Each row comes from the steps of one walk. Every step used is in the known rows, and no mark comes twice. Write the walk behind each row, first mark first.
Known rows:
T, Y: [ -8   4  -8   8   1  -2  22  -5  -1  16  -2 -17   4  12   7 -20  40 -11]
M, H: [-23  18   4 -20  -8  -3   4   7 -23   0   7  -6 -22  -8   9 -22 -23 -55]
Y, W, H, L: [-25  -1   3 -28  -7 -16 -17   4 -12  11   3 -23 -12 -38  14 -27  -5 -44]
W, Y, L: [-15  18 -10 -13   1   2  35 -15 -28  13  -2 -20  24  -4 -10 -21 -23 -18]
Y, W, H, T: [-39  24  -1 -13   5  -8  -2 -16  -1  12   6   3 -16 -32  21  -9  20 -22]
T, Y, L: [  3   8 -14   1 -11  -6  38  -9 -13  18  -2 -20  15   5   0 -20  13 -33]
L, H, T, Y: [-35  20   0  -2   9  -7  30  -1 -26  19 -11   3   1   5  21 -10  36  21]
L, H, W, Y, M: [-34  30  24  -4   6 -18  17   9 -30   5  -9   0  -2 -15  16 -44 -67  19]
W, Y: [-23  16  -3  -4  12   7  19 -12 -17  12  -5 -18  14   5  -3 -20   6   7]
Y, W: [  3  17  12   1  -3  -2   2  -3  15   9   4 -17 -12 -11  10 -14   3 -31]
H, T, Y: [-31  17 -14  10   6   1  27 -28   0  25  -2   2  13  13   9  -4  46  12]
Y, L: [  1  11  -2 -15 -11   0  26 -12 -15   7   9 -12   5  -5  -3  -8 -27 -45]
T, Y, M: [ -2  21 -15  17  -8 -11  13 -20  15  15   9 -12   5  16   8 -30  -1 -24]
Y, M, H: [-22  32  -2 -13 -17 -12  -2  -7 -10  -1  18  -2 -22  -5   9 -31 -60 -69]
Y, W, H: [-12   8   6 -15   0 -11  -8   5  -3   3   1 -19 -25 -34  19 -27  17 -44]
Y, T: [-19  35 -11  -5  10   5  13 -32  -4   7  14  10  -1  -3   2 -21 -10 -27]
H, T, Y, M: [-29  32 -18  17  -3 -10  20 -44  13  24  12   8  12  16  10 -12   4  -4]
L, H: [-12  13  15 -18   7  -2  11  18 -27  -2  -2 -11 -16  -4  15 -18 -12 -12]

Write each row's walk:
[-35  34  -5   1  -9 -12  16  -7  -2  24  -3   0  -9 -10  17 -20  27 -31] -> M, H, T, Y, W
[-20  25  -3  17   0  -6  21 -24  18  28  -4  -5   8   0  15  -8  50   3] -> H, T, Y, W
[-36  40 -18  -2  20   8  21 -37 -17  15   2   1  18  -1  -4 -33  -5  -1] -> W, Y, T
[-21  20 -17   0  -6  -5  43 -29 -13  27   1   1  24   5   1   0  18 -13] -> H, T, Y, L
[-31  15  26 -15 -12 -11   6  16 -29  -1   0   4 -27 -22  13 -26 -39 -34] -> M, H, W
[ -1  11  -2 -11  -6 -13  38  18 -35  13 -12 -18   4  -1  11 -26   1 -26] -> T, Y, L, H
[-44  36  -3 -25   9  -2  42 -11 -52  16  -9   2  21  -9   2 -10 -30  14] -> W, Y, L, H, T
[-21  11  36 -13   4 -11  13  28 -32  -1 -11   1 -24 -19  21 -21 -34   9] -> L, H, W
[-29  32  19  -8 -20 -21   0   3 -14  -1  12  10 -28 -20  15 -36 -82 -52] -> Y, M, H, W
[-63  53 -14 -12  -3  -7  12 -33 -21  15   9  10   5  -3   4 -25 -50 -20] -> W, Y, M, H, T
[-19  29 -13   3 -17 -19   8  -7  -7  11   6  -7 -14   6  13 -41 -20 -59] -> T, Y, M, H
[-48  19  17 -13  -2  -7  17  12 -42   6 -12  -3  -9 -21   7 -39 -35  -9] -> M, H, W, Y
[-45  35   1   2  16   1  25 -26 -21  14  -5  13  12 -15   1 -38 -26  17] -> H, W, Y, T
[-50  16 -10 -20   9  -2   6 -20 -20   8   7   8 -11 -20  15  -4  19 -15] -> W, H, T
[-48  31  -1 -19  -5   1  11 -15 -25   8  10  14 -12  -8  10  -2 -16 -33] -> M, H, T
[-32  24  -2 -24 -25 -19 -12 -10 -23   6  21  -5 -11 -10   4 -33 -79 -67] -> Y, M, H, L
[-48  30 -10 -24 -15 -15  -2 -11 -36  13   9 -13   7  -8  -1 -43 -77 -41] -> W, Y, M, H, L
[-20  18   3 -26   4  -5  36  14 -52   8 -11 -19  13  -9   1 -29 -34 -10] -> W, Y, L, H
[-46  47  -7 -12 -12 -11   2 -31 -10   7  22  17 -12  -5  12 -14 -59 -47] -> Y, M, H, T
